Each row was made from one small tree. Brackets hold a mark, then the marks that hang from it, in alphabetical order. Every link used is in the known rows. Write each row's tree.
Known rows:
[rifid zezos]: -8.9 14.9 -4.1 -6.1 -21.5 -5.0 -1.0 -19.9 15.0 -14.0 -12.4 3.5 15.2 -5.3 -8.2 -12.2 27.1 0.3 0.6 -17.4 -25.5
[rufaz fitiben pagosa ralor [zezos naru]]: -25.2 -5.4 -4.6 0.1 -20.4 15.9 1.2 -20.3 14.3 -20.8 -7.4 -8.2 4.4 -5.6 -11.0 24.5 14.0 8.8 17.6 -10.4 -33.8
[ralor [rufaz fitiben pagosa]]: 6.3 9.3 -4.3 -1.4 -27.2 14.0 -3.7 -6.9 10.0 -14.1 -10.8 -11.9 -2.6 -1.5 -23.7 40.0 22.7 -4.4 7.3 -18.2 -32.9
[ralor rufaz]: 7.1 18.0 -1.7 -5.9 -20.2 3.3 -3.5 0.5 14.3 -8.5 -14.0 -11.3 2.8 -1.6 -21.1 14.8 24.7 -4.7 0.8 -24.9 -31.3
[rifid pagosa ralor]: -2.1 13.3 -5.0 -6.6 -31.6 20.8 6.1 -2.9 10.8 1.9 -3.8 2.3 15.4 -9.0 2.9 30.9 29.7 5.1 7.5 -22.9 -39.0
[ralor rifid]: -7.2 18.2 0.9 -10.2 -18.4 16.6 -1.1 -12.8 11.4 -6.5 -10.3 -0.5 2.0 -14.9 -9.5 8.6 22.9 -8.0 1.1 -26.0 -38.2
[zezos naru]: -13.8 15.4 -2.7 -7.4 -10.5 -5.1 -0.1 -7.5 16.7 -9.0 -17.5 -29.7 10.6 -9.1 -2.4 -15.4 23.9 -2.2 10.0 -27.6 -37.9
[ralor [rifid pagosa [zezos naru]]]: -4.7 19.6 2.5 -7.5 -21.3 -17.1 -3.9 -26.2 9.3 -6.5 -22.5 0.7 17.1 -5.2 11.0 -25.8 28.8 -5.9 5.4 -21.2 -39.6
[ralor [rifid zezos] rufaz]: 7.2 21.5 1.2 -8.6 -26.3 -2.7 -7.2 -17.2 9.8 -13.5 -20.9 16.3 2.9 -0.8 -14.5 -2.4 25.2 -10.8 -4.6 -20.3 -23.8
[pagosa [rifid [ralor [rufaz fitiben]] zezos]]: 2.7 11.7 -8.6 -7.1 -35.9 16.0 -0.3 -43.4 10.0 -18.9 -18.1 18.9 22.0 4.4 -20.0 18.5 27.1 -0.7 2.4 -15.1 -24.1
[rifid pagosa [ralor rufaz] zezos]: 12.5 16.5 -4.7 -5.0 -38.9 0.2 -0.8 -7.0 9.5 -5.0 -13.4 20.4 17.1 3.8 -2.4 19.1 31.5 1.6 2.0 -16.6 -24.5
[pagosa rifid]: -4.7 13.5 -3.9 -8.2 -13.7 23.0 6.0 -16.4 15.6 -10.5 -13.3 -9.2 14.4 -4.7 -20.6 7.2 26.8 -4.2 3.6 -27.2 -41.0
[naru zezos]: -11.1 13.8 -4.4 -7.2 -18.7 12.4 1.0 -24.5 11.1 -11.6 -8.3 -1.9 12.0 -8.7 -22.4 14.2 23.0 -5.9 3.7 -18.4 -43.3
[rufaz fitiben zezos]: -17.4 2.1 -3.0 -1.6 -21.8 11.6 -5.5 -27.2 11.4 -9.8 -4.8 -6.7 17.6 -12.3 -19.5 6.7 20.8 8.3 10.8 -14.0 -29.6
[rifid fitiben pagosa ralor]: -7.0 15.7 -8.3 -6.0 -32.4 16.2 4.9 -1.8 12.3 -9.0 -10.8 3.3 7.1 -17.4 3.9 12.3 26.2 6.3 6.0 -13.6 -29.0
[pagosa [rifid fitiben [ralor rufaz] zezos]]: 1.2 17.8 -10.5 -7.5 -32.4 14.3 3.3 -14.5 14.6 -25.9 -27.6 20.7 7.5 -2.6 -16.3 -2.3 25.7 -2.4 -0.9 -13.2 -13.9
[ralor [rufaz pagosa]]: 10.0 12.9 -3.0 -3.7 -23.3 17.4 1.1 21.5 13.5 -9.8 -14.5 -11.2 -8.3 -0.8 -21.4 36.9 23.8 -7.4 3.8 -25.5 -33.0
[pagosa [rifid ralor]]: -7.8 11.4 -7.3 -10.2 -24.8 39.0 11.2 -10.7 14.4 -7.9 -10.0 3.1 15.3 -7.8 -13.5 26.3 26.3 -0.2 5.5 -28.3 -37.2
[rufaz fitiben pagosa [ralor rifid] zezos]: -19.3 -2.4 -0.5 -2.7 -29.2 39.1 0.1 -25.0 8.6 -18.5 0.5 19.0 -5.1 -10.6 -18.6 46.8 13.6 2.7 9.1 -9.0 -33.9
[rufaz ralor]: -13.7 11.9 -3.9 -7.1 -17.8 13.0 4.5 -21.7 17.0 -16.3 -0.9 3.9 2.9 -5.8 -13.3 23.9 20.4 3.8 2.4 -16.2 -34.8
[zezos naru [rifid pagosa ralor]]: -10.4 15.4 -1.7 -7.8 -13.9 -2.1 6.2 12.5 13.9 2.6 -21.0 -22.1 22.2 -11.4 27.9 -0.5 32.2 -2.0 14.0 -25.3 -45.6
[naru [zezos [rifid fitiben pagosa ralor]]]: -13.1 16.4 -6.9 -6.3 -22.5 10.8 6.1 -2.5 9.6 -11.1 -18.4 5.8 14.8 -19.1 9.7 12.8 28.3 -4.8 6.3 -7.0 -40.2
[pagosa [rifid fitiben ralor [zezos naru]]]: -19.2 15.2 -11.4 -8.9 -22.6 7.3 6.7 -22.4 17.0 -26.9 -31.5 1.1 16.2 -9.8 1.9 -32.6 24.5 0.0 6.6 -16.4 -21.1

Which tree is each row?
-15.9 17.1 -8.1 -7.3 -12.5 -9.2 1.6 -28.3 18.3 -29.4 -34.1 -10.2 15.2 -6.5 -5.1 -50.5 24.5 -3.3 4.4 -15.5 -24.9 | [pagosa [rifid fitiben [zezos naru]]]
-16.9 13.1 -5.6 -9.6 -18.1 20.3 7.5 -2.3 11.0 -6.8 -14.0 3.1 16.8 -14.5 0.2 24.5 26.9 -8.1 6.8 -18.5 -43.1 | [naru [zezos [rifid ralor]]]
-10.3 20.9 -6.2 -8.2 -13.5 -7.1 0.5 22.3 17.0 -16.4 -36.1 -24.2 2.3 -14.7 12.8 -14.7 24.1 -7.1 8.4 -18.3 -23.5 | [zezos naru [rifid fitiben [ralor rufaz]]]
-22.1 16.0 -9.0 -8.6 -18.2 15.2 6.2 -1.5 12.4 -18.4 -20.3 2.9 8.5 -22.4 1.9 7.4 23.6 -7.1 4.7 -9.1 -32.8 | [naru [zezos [rifid fitiben ralor]]]
-2.9 4.6 -8.4 -1.7 -35.9 35.3 3.0 37.1 12.8 -16.4 -18.1 6.5 -11.5 -12.6 -16.2 33.3 17.8 2.9 8.8 -14.6 -13.7 | [rifid fitiben [ralor [rufaz pagosa zezos]]]
-13.5 14.2 -11.1 -9.4 -25.2 35.0 9.8 -10.0 15.6 -19.1 -17.0 3.4 7.1 -15.8 -11.8 7.7 23.4 0.7 4.7 -19.4 -27.2 | [pagosa [rifid fitiben ralor]]
-19.8 18.2 -5.3 -6.4 -7.5 -0.7 1.2 -8.1 13.6 -20.9 -23.5 -8.2 7.9 -20.4 -5.7 -10.9 24.0 -10.4 2.9 -8.2 -36.8 | [naru [zezos [rifid fitiben]]]
-28.1 1.9 -3.4 -4.4 -15.4 5.6 -0.2 -6.6 12.9 -7.1 -19.5 -20.0 26.1 -16.9 13.9 -6.1 23.4 4.4 19.4 -17.6 -32.6 | [rufaz fitiben [zezos naru [rifid ralor]]]
-11.9 13.6 -1.0 -2.7 -3.9 -17.2 -6.1 24.7 17.5 -16.9 -39.0 -29.6 5.7 -13.4 0.6 -36.5 21.2 -4.6 10.5 -14.6 -21.8 | [ralor [rufaz [zezos naru [rifid fitiben]]]]
-5.0 14.4 -2.4 -6.9 -20.2 12.7 7.0 12.4 12.3 3.5 -11.0 -4.0 20.3 -12.8 17.4 21.2 33.3 -0.5 8.4 -21.7 -41.7 | [zezos [rifid pagosa ralor]]
-5.2 15.5 0.0 -5.5 -11.3 -1.7 2.4 -10.4 9.3 -2.7 -14.9 -5.8 22.6 -8.6 0.2 11.9 31.6 -9.6 5.6 -15.6 -53.0 | [naru [zezos [rifid pagosa]]]
-18.9 18.2 -7.2 -5.7 -15.0 -22.6 -3.2 -19.1 17.9 -26.5 -29.3 -13.3 8.9 -11.8 2.9 -50.4 22.4 0.1 4.8 -11.6 -19.2 | [rifid fitiben [zezos naru]]
-4.3 1.1 -2.6 1.1 -22.1 6.9 -6.8 1.0 11.2 -13.1 -21.2 -24.4 4.1 -1.6 -18.1 15.2 18.5 -0.3 16.7 -19.1 -30.5 | [ralor [rufaz fitiben pagosa [zezos naru]]]
-17.9 7.0 -1.5 -1.6 -12.5 2.0 2.6 3.3 15.9 -17.1 -14.2 5.1 9.6 -14.4 5.7 0.5 23.1 7.5 7.9 -0.6 -29.3 | [rufaz ralor [zezos [rifid fitiben pagosa]]]
3.0 7.4 -8.0 -3.4 -38.1 30.8 1.3 -0.9 9.1 -11.5 -8.1 -0.4 -2.2 -4.3 -16.2 56.5 22.5 -1.0 9.1 -19.3 -29.1 | [rifid [ralor [rufaz fitiben pagosa]]]
-7.7 11.6 -8.4 -9.2 -29.4 24.4 9.0 -23.2 14.3 -14.3 -14.2 18.8 21.9 -2.8 -9.8 6.4 29.1 0.4 2.6 -22.1 -28.3 | [pagosa [rifid ralor zezos]]
-19.7 -5.9 -5.0 0.5 -26.1 30.0 2.5 -20.0 12.5 -19.9 2.8 7.9 1.6 -6.2 -20.9 44.9 15.5 10.0 12.3 -6.9 -31.3 | [rufaz fitiben pagosa ralor zezos]
-8.6 13.9 -3.5 -7.2 -21.9 15.4 7.4 -4.6 7.8 -0.5 -12.4 6.0 23.3 -10.6 7.7 29.7 31.5 -6.7 7.5 -15.7 -48.7 | [naru [zezos [rifid pagosa ralor]]]
-9.6 22.2 -1.1 -6.6 -21.7 -20.2 -5.5 -26.0 10.8 -17.4 -30.0 0.4 8.6 -13.1 12.9 -44.7 25.4 -5.0 3.5 -12.1 -29.4 | [ralor [rifid fitiben pagosa [zezos naru]]]
-22.7 2.4 -2.5 -2.2 -15.3 -2.3 -6.7 -28.5 13.1 -10.9 -15.0 -25.6 20.3 -10.9 -9.8 -15.2 19.5 6.9 16.8 -17.7 -32.9 | [rufaz fitiben [zezos naru]]
8.3 14.5 -7.1 -3.7 -21.1 28.3 4.5 14.1 15.1 -23.6 -26.9 -8.2 -10.9 -3.9 -28.5 20.3 22.5 -9.1 2.4 -19.7 -29.3 | [ralor [rufaz [pagosa [rifid fitiben]]]]
-12.7 16.7 -9.0 -5.3 -29.9 -11.5 1.8 -15.0 13.4 -16.8 -24.5 0.7 15.8 -11.2 18.0 -28.0 27.2 5.9 8.5 -11.1 -22.6 | [rifid fitiben pagosa ralor [zezos naru]]
-24.8 5.6 -2.2 -6.6 -11.3 8.7 4.4 20.9 16.0 -2.9 -22.1 -18.9 21.2 -15.9 15.5 -8.9 24.8 1.4 16.6 -24.4 -33.5 | [rufaz [zezos naru [rifid ralor]]]
-6.3 19.2 -2.4 -3.6 -10.0 -9.4 1.3 7.9 14.6 -9.7 -21.4 -15.6 11.2 -18.1 11.6 -14.4 30.3 -2.6 4.7 -11.6 -36.0 | [zezos [rifid fitiben pagosa]]
13.6 12.2 -3.6 -4.8 -20.8 30.6 5.8 13.4 13.8 -12.0 -19.6 -8.4 -1.9 4.3 -30.4 37.8 25.6 -10.6 4.3 -28.6 -38.9 | [ralor [rufaz [pagosa rifid]]]
-15.2 17.9 -5.4 -6.5 -14.8 -6.2 5.0 13.6 15.1 -9.0 -28.4 -22.3 14.4 -19.4 29.1 -17.7 28.8 -0.9 12.8 -16.3 -35.7 | [zezos naru [rifid fitiben pagosa ralor]]
-16.1 -3.0 -3.4 -1.7 -23.4 34.2 7.1 8.1 15.8 -16.1 -0.5 8.5 -3.8 -5.3 -19.0 42.0 16.9 6.5 9.5 -14.1 -32.1 | [rufaz pagosa ralor zezos]
